Each row was made from one small tree. The marks that hang from a mark follow it in brackets, in the order of their numbers. Every link used is in the known rows. Write each row's tree.
Known rows
j501{j41{j933{j94} j975{j787}}}: [  7.0 -11.8 -17.2   9.0   7.6  31.5   2.8  -9.5   8.3 -19.5 -43.9 -15.2
  34.2  77.6  23.8 -34.0 -11.9]
j933{j94{j501{j41}}}: [-46.8 -11.6  -7.3  17.9  16.4   8.1  37.4  -6.3   6.7 -22.8 -19.4  12.9
  -0.6  27.2  12.8 -13.1 -10.9]
j975{j787{j933}}: [ 17.2  -0.7  -0.3 -27.4   6.3   9.9 -54.8   8.6  -7.4  -0.3   3.5  -0.8
  12.9   4.1   6.0 -13.5   5.0]
j933{j94 j787}: [-29.6  -3.6   0.8  46.8   8.4 -13.4 -15.2 -21.3  -8.4  -1.0 -15.1  -6.8
  -5.1  18.5  19.2 -18.1  -6.9]
j975{j787}: [ 23.9   5.3  -4.0  -1.1   5.7   7.8 -16.8  -2.7  -7.2   3.7   3.1   1.1
  16.2  -4.0   1.0 -10.6  -3.7]
j501{j41 j94{j933} j787}: [-59.4 -11.3 -24.6  -2.5  -6.9  69.3  36.2  -8.9   8.1  -7.0 -22.4  21.8
  11.9  28.2  22.4  -7.7 -11.7]
j933{j41 j94{j501}}: [-53.3  -1.4   5.4  32.2  21.4 -10.0  19.0  -3.9   5.1  -6.3 -11.5  12.3
   4.2  36.8  13.8 -13.1  -5.8]
j933{j41 j787}: [-27.4   0.1  11.0  46.4  12.5   3.4 -19.1 -18.1  -0.6  13.6  -0.6  -5.6
   2.9  41.1  19.6  -6.0  -8.5]
j933{j94}: [-19.8  -1.6  -3.0  20.0   8.0  -8.6   6.2  -7.9  -1.6  -9.7 -22.5  -2.0
  -2.6   4.4   9.2 -11.3  -0.3]
j501{j41{j975} j787{j933}}: [-14.4 -15.3  -2.7 -10.9   2.4  49.1 -29.9   9.9   3.8  -9.2 -35.0  -5.6
  32.4  49.5  10.4  -5.5 -13.6]
j933{j41{j975{j787}}}: [ 17.2   5.0  -0.7  21.0  18.8  17.6 -16.2  -0.7   1.9   7.8 -12.9 -12.7
  46.1  50.0   4.1 -12.8  -7.1]
j787{j933{j41{j975} j94{j501}}}: [-47.6  -5.9   5.8   8.6  21.4  -9.8 -17.7  14.0   8.2 -10.6 -18.6  -3.5
  25.2  74.8  14.5 -19.7   1.2]
j501{j94{j933}}: [-38.5  -3.0 -19.4 -17.5  -9.4  21.5  29.0  -2.5   6.8  -1.8   6.3  12.9
  -0.7  14.8  13.2  -7.9   9.4]
j94{j501 j933{j41{j975} j787}}: [-50.6  -3.4  -1.1  26.3   6.3  -6.2  -2.1   1.3  10.7  15.0  32.4   2.5
  27.6  79.6  19.3 -18.2 -10.9]
j933{j41{j975} j94 j787{j501}}: [-43.6   2.4  -1.0  60.7  27.5 -31.0 -36.2 -11.5 -13.2   4.6 -15.8 -23.8
  27.2  71.1  34.8 -27.5  -1.8]
j975{j787{j933{j41}}}: [ -0.9   2.1   7.3  -9.5  18.2  18.2 -52.6   3.4  -1.6   4.1  -4.8  -1.9
  19.0  31.3  15.2 -13.9   2.3]
j731{j933{j41{j975} j94{j501}}}: [-37.4   0.3   6.0  14.0  18.2   5.5   9.7   7.4   6.2  -0.9 -25.8  -5.2
  37.5  68.2  12.0   0.9  -8.7]
j787{j501{j94}}: [-28.1   6.5 -12.7  -9.5   3.9  -2.0   0.6   0.2 -13.8  -5.0  -0.4   1.6
  -1.1   5.1  16.9  -9.0  17.0]
j787{j501{j41} j933}: [-27.5  -9.8  -8.3 -30.8  13.3   1.0 -41.5  10.9  -6.8 -11.4   0.5  -5.2
  -0.6  21.8  24.1 -11.1   8.1]

Write each row's tree
[-39.6 -17.0  -6.4  34.1   1.2  18.8  -1.2 -28.8   6.4 -12.8 -33.0 -10.3
  -9.1  67.0  39.8 -28.0 -14.1] : j501{j41{j933{j94 j787}}}
[-47.9   1.7 -25.6 -24.8  -3.7  -5.2   6.6   5.0  -6.8  -1.3  21.7  10.4
   0.6  11.7  24.4 -15.0  17.1] : j787{j501{j94{j933}}}
[-43.6  -5.6   6.6  10.7  21.0  -0.9 -28.5  -0.1   4.1  -7.6 -31.7  -5.7
   0.4  41.3  22.6 -15.5   4.4] : j787{j933{j41 j94}}
[-30.6   3.1  -2.8   2.1  33.0 -17.3 -69.8   3.2 -17.7  -3.2 -11.3  -6.9
  17.4  33.3  34.1 -32.1  10.1] : j975{j787{j501 j933{j41 j94}}}
[-34.1 -14.5  -0.7  -9.6 -12.5  45.7  15.4  -1.4   8.0 -10.5 -10.4  19.5
   6.9  48.3  17.9 -11.0 -21.5] : j94{j501{j41{j933} j787}}
[-17.7   1.7 -11.5  -1.3  13.9   6.5   1.1  11.7  10.5  10.0  29.4   8.8
  46.9  61.7   8.1 -22.0  -8.2] : j94{j501 j933{j41{j975{j787}}}}
[-56.0 -13.9 -13.5  -8.3  -4.1  36.3  26.8   5.0   9.2  -3.8  14.0  31.2
  13.0  25.0  14.1  -7.6 -22.3] : j94{j501{j41 j787} j933}
[-36.2  -8.4   4.2   0.4   3.1  13.9 -43.1   2.6  -7.8  -7.7 -34.1   4.3
   4.9  10.7  17.9 -15.1  -6.4] : j501{j787{j933{j94}}}
[-30.9  -6.4   4.4  14.4  21.2  -0.2 -30.5   5.9   8.1  -8.2 -39.1 -18.0
  26.1  69.0  17.5 -19.2   3.8] : j787{j933{j41{j975} j94}}
[-12.0  -5.0   7.0  -5.4  12.1   8.8 -35.7  13.7   9.7   1.4 -15.2 -16.5
  27.3  64.6   9.6  -7.1   3.9] : j787{j933{j41{j975}}}
[-33.9  -5.4 -10.5  24.0  18.6   3.4 -28.8  -9.0 -13.1  -2.6 -29.5 -26.8
  32.3  61.0  37.5 -10.4  -9.6] : j731{j933{j94 j787{j501{j41{j975}}}}}
[-63.1  -3.6   2.0  24.7   6.9  -7.1   0.0  -5.8   8.1  15.6  40.1  14.5
   4.5  51.9  25.3 -14.3 -10.5] : j94{j501 j933{j41 j787}}
[-36.8  -7.3 -14.7  45.6  21.2 -12.4 -21.5 -13.4 -11.4 -10.1 -24.5 -21.8
  22.1  60.0  33.9 -28.0  -6.6] : j933{j94 j787{j501{j41{j975}}}}
[-39.6 -12.2  -3.0  26.6  13.2  19.7   4.7  -9.1   1.9  -7.1 -25.6  -8.7
  30.4  71.1  23.4  -5.3 -20.7] : j731{j933{j94{j501{j41{j975}}} j787}}
[-56.8   2.1   2.6  57.2  26.9 -30.3 -36.4 -18.9 -16.4   6.5  -8.2 -11.7
   3.5  41.5  39.4 -24.9  -0.6] : j933{j41 j94 j787{j501}}
[ -7.7 -10.9  -8.4  15.0   1.6  49.4   5.9  -0.5   4.4  -5.9 -35.9  -3.6
  35.7  41.7   4.4  -3.1 -21.6] : j501{j41{j975} j787}
